Known rows, with every step that occurs
F, V, A: [-0.04  0.23 -0.15  0.00 -0.09 -0.14  0.19  0.19 -0.14 -0.23 -0.11  0.08
  0.06  0.26  0.17  0.15  0.02 -0.10  0.02 -0.10 -0.02 -0.06  0.08  0.00
  0.13  0.07  0.10 -0.06]
F, K, H: [ 0.02  0.30 -0.16 -0.16  0.15 -0.15  0.16  0.02 -0.02  0.01  0.02  0.15
  0.04  0.43  0.11 -0.01  0.09 -0.16  0.11  0.10  0.07 -0.24  0.01 -0.05
 -0.13  0.08  0.14 -0.04]
M, F, Z: [-0.02  0.14 -0.09 -0.02  0.19 -0.19  0.14  0.07 -0.07  0.03 -0.17  0.03
 -0.06  0.34  0.29  0.08  0.03 -0.18 -0.01  0.21 -0.08 -0.17 -0.11 -0.04
  0.09  0.04 -0.15 -0.25]
M, F, K, A, Z: [-0.06  0.37 -0.13  0.06 -0.10 -0.24  0.19  0.04 -0.04 -0.16  0.02 -0.18
 -0.27  0.26  0.18 -0.08 -0.03 -0.18 -0.07 -0.04 -0.03 -0.06  0.18 -0.06
  0.19 -0.02 -0.01 -0.08]
F, Z, A, E: [-0.08  0.09 -0.01  0.02  0.12 -0.08  0.26  0.05 -0.11  0.04 -0.03  0.07
  0.01  0.35  0.32 -0.01 -0.01 -0.18  0.13  0.39 -0.13 -0.16 -0.10 -0.01
 -0.21  0.07 -0.10 -0.17]
F, K, A: [-0.11  0.31 -0.12 -0.06  0.00 -0.12  0.22 -0.04 -0.06 -0.12  0.10 -0.10
 -0.12  0.26  0.20 -0.01 -0.05 -0.20  0.05 -0.01  0.06 -0.12  0.06 -0.07
  0.03  0.02  0.07 -0.05]
M, F, V, A: [ 0.01  0.24 -0.15  0.12 -0.06 -0.19  0.17  0.20 -0.16 -0.23 -0.13  0.05
 -0.02  0.30  0.20  0.21  0.04 -0.07 -0.03 -0.06 -0.05 -0.11  0.15  0.03
  0.35  0.06 -0.02 -0.14]
K, A: [-0.10  0.24 -0.10  0.08  0.12 -0.15  0.25  0.06 -0.06 -0.09 -0.06 -0.06
 -0.01  0.18  0.23 -0.01 -0.06 -0.24 -0.03 -0.08 -0.04 -0.11  0.09 -0.04
 -0.11  0.03  0.01 -0.12]
M, F: [-0.01  0.20 -0.10  0.11  0.14 -0.15  0.13  0.11 -0.07 -0.01 -0.16  0.01
 -0.01  0.36  0.29  0.03  0.09 -0.21 -0.02  0.04 -0.11 -0.17  0.09  0.00
  0.06  0.07 -0.10 -0.19]
A, M: [-0.09  0.25  0.01  0.02  0.17 -0.10  0.16  0.10 -0.04 -0.06 -0.27  0.14
  0.06  0.22  0.28  0.02 -0.01 -0.31  0.08  0.06 -0.11 -0.12  0.14 -0.03
 -0.11  0.02  0.08 -0.20]
V, A, M: [-0.13  0.33 -0.02  0.04  0.18 -0.11  0.20  0.13 -0.08 -0.21 -0.15  0.19
  0.08  0.12  0.26  0.07 -0.06 -0.16  0.08  0.00 -0.07 -0.02  0.17 -0.03
  0.10  0.04  0.16 -0.22]
T, A, M, F, Z: [-0.12  0.29  0.06  0.07  0.29 -0.11  0.15  0.08 -0.13  0.11 -0.19  0.10
 -0.08  0.27  0.29  0.05 -0.07 -0.31 -0.13  0.25 -0.06 -0.21 -0.01  0.00
  0.30  0.01 -0.08 -0.37]
F, K, A, V: [-0.14  0.18 -0.18 -0.11  0.19 -0.11  0.28 -0.12 -0.07 -0.05  0.07 -0.13
 -0.15  0.29  0.12 -0.01 -0.09 -0.16 -0.09  0.03  0.03 -0.10  0.03 -0.05
 -0.02  0.05  0.02 -0.02]
H, K: [-0.06  0.37 -0.10 -0.01  0.34  0.01  0.12  0.09  0.01 -0.02 -0.09  0.07
  0.03  0.27  0.27  0.00  0.10 -0.14  0.09 -0.01 -0.12 -0.12  0.00 -0.07
 -0.12  0.07  0.07  0.01]
T, A, M, F, K, H: [-0.03  0.46  0.01  0.03  0.27 -0.10  0.14  0.04 -0.08  0.09 -0.03  0.18
 -0.07  0.40  0.16  0.00  0.01 -0.27 -0.06  0.18  0.06 -0.33  0.19  0.02
  0.28  0.04  0.10 -0.24]
H, K, A: [-0.12  0.42 -0.10  0.08  0.38 -0.03  0.22  0.06  0.00 -0.08  0.01 -0.05
 -0.06  0.15  0.27 -0.01 -0.02 -0.14  0.04 -0.07 -0.09 -0.10  0.06 -0.08
 -0.05  0.02  0.08  0.01]
E, A, M, F, K, H: [ 0.04  0.41 -0.03 -0.11  0.21 -0.13  0.14  0.03 -0.01  0.02 -0.29  0.14
 -0.10  0.50  0.26  0.05  0.04 -0.04  0.25  0.21 -0.02 -0.30  0.31 -0.02
  0.25 -0.03  0.10 -0.23]
Z, A, M, F: [-0.03  0.20  0.12  0.22  0.12 -0.04  0.22  0.12 -0.06  0.00 -0.26  0.08
 -0.08  0.22  0.42  0.04 -0.02 -0.27  0.15  0.24 -0.23 -0.17  0.17  0.00
  0.11  0.02 -0.06 -0.29]
A, V: [-0.09  0.06 -0.17 -0.06  0.27 -0.11  0.21  0.02 -0.07  0.06 -0.17  0.03
  0.03  0.35  0.17 -0.01  0.03 -0.19 -0.08  0.05 -0.11 -0.11 -0.01 -0.02
 -0.23  0.10 -0.04 -0.08]
Z, A, E, H: [-0.04  0.20 -0.02  0.06  0.11 -0.17  0.27  0.13 -0.08  0.05 -0.04  0.03
  0.05  0.29  0.20 -0.04  0.14 -0.22 -0.09  0.17 -0.10 -0.15  0.02  0.03
 -0.14  0.19 -0.06 -0.09]
V, A, M, F, Z: [-0.10  0.24 -0.01  0.04  0.27 -0.18  0.19  0.10 -0.10 -0.15 -0.19  0.16
 -0.07  0.13  0.30  0.15 -0.10 -0.10  0.05  0.23 -0.08 -0.06  0.03 -0.03
  0.36  0.01  0.01 -0.37]
T, A, M: [-0.14  0.35  0.05  0.06  0.19 -0.05  0.16  0.11 -0.11  0.04 -0.17  0.13
  0.06  0.26  0.25 -0.05 -0.03 -0.37 -0.09  0.01 -0.06 -0.18  0.12  0.00
  0.02  0.05  0.06 -0.23]
T, A: [-0.10  0.31 -0.06  0.02  0.13 -0.08  0.16  0.10 -0.12  0.10 -0.04  0.05
  0.07  0.34  0.22 -0.09  0.05 -0.31 -0.14 -0.08 -0.03 -0.20  0.00  0.00
 -0.05  0.11 -0.01 -0.14]
V, A, M, F: [-0.08  0.33 -0.01  0.16  0.22 -0.14  0.18  0.15 -0.08 -0.18 -0.18  0.15
 -0.01  0.15  0.30  0.11 -0.05 -0.13  0.04  0.07 -0.11 -0.06  0.22  0.00
  0.32  0.03  0.05 -0.30]
M, A: [-0.11  0.21 -0.09  0.07  0.14 -0.12  0.17  0.02 -0.14  0.16 -0.14  0.05
  0.17  0.32  0.38 -0.04  0.05 -0.29  0.00 -0.05 -0.16 -0.13  0.13 -0.01
 -0.13  0.09  0.00 -0.14]
T, A, V: [-0.14  0.18 -0.13 -0.02  0.31 -0.07  0.20  0.02 -0.14  0.16 -0.07  0.01
  0.03  0.37  0.15 -0.08  0.02 -0.26 -0.26 -0.01 -0.07 -0.18 -0.01  0.01
 -0.09  0.14 -0.07 -0.11]

Rows
[-0.10  0.45 -0.11  0.02  0.40 -0.15  0.24  0.10  0.03 -0.03 -0.01 -0.06
 -0.08  0.06  0.15  0.01  0.06 -0.16 -0.18 -0.13 -0.04 -0.09  0.00 -0.06
  0.04  0.12  0.08  0.02]  E, H, K, A
[-0.04  0.23  0.03 -0.08  0.24 -0.13  0.14  0.06 -0.06  0.02 -0.45  0.06
 -0.11  0.37  0.39  0.10 -0.03 -0.08  0.15  0.27 -0.16 -0.18  0.15 -0.03
  0.25 -0.06 -0.12 -0.37]  E, A, M, F, Z
[-0.14  0.32 -0.07  0.07  0.19 -0.09  0.16  0.10 -0.16  0.07  0.06  0.06
  0.11  0.44  0.18 -0.10  0.08 -0.27 -0.14  0.04  0.00 -0.23  0.11  0.06
 -0.12  0.13 -0.04 -0.11]  T, A, E
[-0.06  0.10 -0.17 -0.18  0.26 -0.09  0.20 -0.01 -0.07  0.09 -0.32 -0.02
 -0.01  0.47  0.25 -0.02  0.05 -0.03  0.04  0.00 -0.16 -0.15  0.11 -0.02
 -0.14  0.07 -0.08 -0.11]  E, A, V
[-0.05  0.39 -0.11 -0.06  0.37 -0.12  0.15  0.13  0.03  0.01 -0.09  0.06
  0.03  0.20  0.17  0.00  0.18 -0.17 -0.12 -0.08 -0.07 -0.11 -0.07 -0.06
 -0.03  0.15  0.08  0.02]  E, H, K
[-0.08 -0.07 -0.07 -0.10  0.24 -0.05  0.29 -0.03 -0.09  0.14 -0.15  0.01
 -0.07  0.30  0.27  0.00 -0.07 -0.15  0.03  0.33 -0.19 -0.12 -0.23 -0.06
 -0.20  0.08 -0.14 -0.16]  F, Z, A, V
[-0.06  0.37 -0.01  0.06  0.35 -0.06  0.23  0.14 -0.01  0.06  0.02  0.04
  0.01  0.27  0.24 -0.04  0.17 -0.12 -0.02  0.15 -0.14 -0.13  0.01 -0.01
 -0.12  0.18  0.03  0.03]  Z, A, E, H, K
[ 0.01  0.18  0.10  0.23 -0.07 -0.04  0.21  0.17 -0.11 -0.10 -0.34  0.06
 -0.09  0.29  0.34  0.17 -0.02 -0.29  0.12  0.21 -0.20 -0.18  0.21  0.03
  0.19 -0.01 -0.05 -0.22]  Z, A, M, F, V
[-0.15  0.44 -0.10  0.14  0.44 -0.04  0.22  0.05 -0.02 -0.11  0.10 -0.04
 -0.03  0.24  0.24 -0.02  0.00 -0.10  0.03  0.05 -0.06 -0.12  0.15 -0.02
 -0.13  0.03  0.05  0.04]  H, K, A, E
[-0.13  0.26 -0.10  0.13  0.20 -0.17  0.25  0.06 -0.09 -0.09  0.04 -0.05
  0.02  0.28  0.21 -0.02 -0.03 -0.19 -0.05  0.06 -0.03 -0.14  0.19  0.02
 -0.18  0.05 -0.01 -0.08]  K, A, E
[-0.02  0.43 -0.06  0.01  0.25 -0.17  0.18  0.07 -0.05 -0.16 -0.04  0.24
 -0.05  0.26  0.17  0.10 -0.02 -0.05  0.11  0.18  0.05 -0.17  0.22 -0.02
  0.36  0.03  0.20 -0.23]  V, A, M, F, K, H
[-0.10  0.27 -0.13  0.07  0.00 -0.22  0.25  0.12 -0.04 -0.13 -0.11 -0.11
 -0.10  0.16  0.17 -0.12 -0.07 -0.23 -0.09 -0.15 -0.11 -0.02  0.13 -0.06
 -0.18  0.00  0.01 -0.05]  K, A, Z
[-0.11  0.52  0.02  0.18  0.50 -0.15  0.23  0.11  0.04 -0.06 -0.16 -0.02
 -0.17  0.02  0.22  0.09  0.01 -0.20 -0.16  0.00 -0.09 -0.10  0.18 -0.03
  0.33  0.04  0.06 -0.14]  E, H, K, A, M, F
[-0.08  0.25 -0.15  0.06 -0.01 -0.15  0.19  0.18 -0.18 -0.26 -0.01  0.09
  0.10  0.34  0.14  0.13  0.04 -0.07 -0.01  0.02  0.01 -0.10  0.19  0.05
  0.05  0.08  0.05 -0.04]  F, V, A, E
[-0.11  0.48 -0.14  0.01  0.27 -0.23  0.24  0.15  0.05 -0.09 -0.08 -0.11
 -0.14  0.03  0.10 -0.11  0.06 -0.17 -0.25 -0.20 -0.10  0.01  0.04 -0.10
 -0.03  0.07  0.09  0.08]  E, H, K, A, Z
[-0.12  0.34 -0.08  0.01  0.23 -0.22  0.18  0.12 -0.13  0.11  0.05  0.04
  0.09  0.35  0.08 -0.09  0.16 -0.30 -0.36  0.01  0.04 -0.22  0.04  0.07
 -0.02  0.22 -0.03 -0.10]  T, A, E, H
[-0.09  0.38 -0.04  0.02  0.10 -0.12  0.15  0.04 -0.08 -0.23 -0.03  0.12
 -0.12  0.23  0.26  0.10 -0.03 -0.11  0.11  0.11  0.00 -0.07  0.21 -0.02
  0.47  0.01  0.11 -0.24]  V, A, M, F, K
[-0.14  0.41  0.03  0.13  0.55 -0.06  0.20  0.04  0.01 -0.06 -0.15  0.01
 -0.22  0.08  0.34  0.12 -0.14 -0.15  0.04  0.24 -0.12 -0.11  0.05 -0.08
  0.27 -0.08  0.02 -0.22]  H, K, A, M, F, Z
[-0.13  0.36 -0.13 -0.05  0.11 -0.27  0.25 -0.02 -0.05 -0.10  0.19 -0.11
 -0.09  0.28  0.05 -0.02  0.06 -0.21 -0.18  0.05  0.13 -0.12  0.11  0.00
  0.05  0.12  0.05 -0.01]  F, K, A, E, H
[-0.17  0.29 -0.17  0.04  0.56 -0.01  0.27 -0.03 -0.01  0.00 -0.02 -0.08
 -0.11  0.18  0.19  0.00 -0.05 -0.10 -0.08 -0.02 -0.11 -0.08  0.02 -0.06
 -0.11  0.05  0.03  0.03]  H, K, A, V
[-0.12  0.26 -0.12  0.06  0.01 -0.19  0.16  0.09 -0.12  0.12 -0.20  0.02
  0.09  0.29  0.33 -0.16  0.04 -0.29 -0.09 -0.11 -0.23 -0.03  0.19 -0.04
 -0.21  0.05 -0.02 -0.09]  M, A, Z
[ 0.00  0.08  0.00  0.07  0.09 -0.10  0.23  0.07 -0.09  0.08 -0.13  0.01
 -0.11  0.30  0.39  0.05 -0.01 -0.18  0.11  0.33 -0.18 -0.17 -0.15 -0.04
  0.10  0.05 -0.18 -0.27]  M, F, Z, A
[-0.12  0.24  0.02  0.12  0.30 -0.18  0.24  0.03 -0.06 -0.06 -0.20  0.00
 -0.17  0.12  0.31  0.12 -0.17 -0.24 -0.04  0.24 -0.08 -0.12  0.08 -0.04
  0.21 -0.06 -0.07 -0.35]  K, A, M, F, Z
[-0.04 -0.05 -0.07  0.01  0.29 -0.09  0.27 -0.01 -0.10  0.15 -0.17 -0.03
 -0.16  0.33  0.31  0.05 -0.04 -0.12 -0.01  0.38 -0.22 -0.15 -0.16 -0.03
  0.03  0.08 -0.24 -0.24]  M, F, Z, A, V
[-0.17  0.48  0.02  0.12  0.44  0.01  0.22  0.07  0.02 -0.13 -0.11  0.04
 -0.08  0.05  0.30  0.03 -0.10 -0.21  0.09  0.01 -0.11 -0.08  0.17 -0.07
  0.00 -0.04  0.15 -0.08]  H, K, A, M
[-0.06  0.17 -0.01  0.13  0.06 -0.04  0.25  0.10 -0.11  0.00 -0.01  0.04
  0.06  0.37  0.31 -0.06  0.06 -0.19  0.14  0.23 -0.15 -0.16  0.09  0.02
 -0.26  0.10 -0.06 -0.09]  Z, A, E
[ 0.00  0.27 -0.17  0.09 -0.19 -0.26  0.15  0.26 -0.14 -0.30 -0.20  0.00
 -0.10  0.27  0.15  0.09  0.05 -0.07 -0.10 -0.12 -0.11 -0.01  0.20  0.00
  0.28  0.03 -0.02 -0.09]  M, F, V, A, Z
[ 0.03  0.18 -0.11  0.11 -0.06 -0.17  0.12  0.17 -0.11 -0.09 -0.23  0.00
 -0.02  0.42  0.22  0.17  0.11 -0.22 -0.04  0.02 -0.08 -0.20  0.12  0.02
  0.16  0.04 -0.08 -0.12]  M, F, V
[-0.07  0.26 -0.11 -0.01  0.20 -0.26  0.18  0.12 -0.06 -0.01 -0.06  0.05
  0.10  0.33  0.11 -0.01  0.17 -0.23 -0.20  0.05 -0.01 -0.15  0.06  0.03
 -0.15  0.19 -0.02 -0.07]  A, E, H
[-0.15  0.50  0.02  0.07  0.46 -0.12  0.25  0.10  0.05 -0.08 -0.13  0.02
 -0.08 -0.02  0.18  0.04 -0.02 -0.23 -0.13 -0.05 -0.07 -0.07  0.10 -0.06
  0.10  0.05  0.16 -0.06]  E, H, K, A, M
[-0.12  0.45 -0.12  0.08  0.24 -0.10  0.21  0.12  0.03 -0.12 -0.06 -0.09
 -0.14  0.12  0.21 -0.12 -0.03 -0.13 -0.02 -0.15 -0.15 -0.01  0.10 -0.10
 -0.13 -0.02  0.09  0.07]  H, K, A, Z
[-0.01  0.28 -0.11 -0.03  0.01 -0.12  0.10  0.01 -0.06 -0.04 -0.01 -0.02
 -0.11  0.43  0.25  0.03  0.09 -0.19  0.06  0.08  0.00 -0.18  0.07 -0.03
  0.20  0.05 -0.05 -0.13]  M, F, K
[-0.14  0.31 -0.17 -0.03  0.58 -0.13  0.29  0.01  0.02  0.03 -0.03 -0.10
 -0.12  0.11  0.08  0.01  0.03 -0.12 -0.29 -0.08 -0.08 -0.06 -0.03 -0.05
 -0.01  0.14  0.04  0.05]  E, H, K, A, V
[-0.04  0.09  0.00  0.13  0.18 -0.11  0.23  0.07 -0.12  0.07 -0.04  0.01
 -0.07  0.39  0.36  0.03  0.01 -0.14  0.10  0.44 -0.16 -0.20 -0.04  0.02
  0.02  0.06 -0.20 -0.24]  M, F, Z, A, E
[-0.11  0.28 -0.14  0.05  0.16 -0.15  0.21  0.12 -0.13 -0.18  0.06  0.11
  0.12  0.30  0.20  0.00  0.04 -0.06  0.03  0.04 -0.03 -0.07  0.15  0.03
 -0.03  0.11  0.05 -0.11]  V, A, E
[-0.10  0.35 -0.11  0.12  0.12 -0.17  0.20 -0.02 -0.09 -0.12  0.17 -0.13
 -0.16  0.40  0.20  0.01 -0.01 -0.15 -0.01  0.17  0.06 -0.18  0.23  0.02
  0.19  0.02 -0.05 -0.10]  M, F, K, A, E
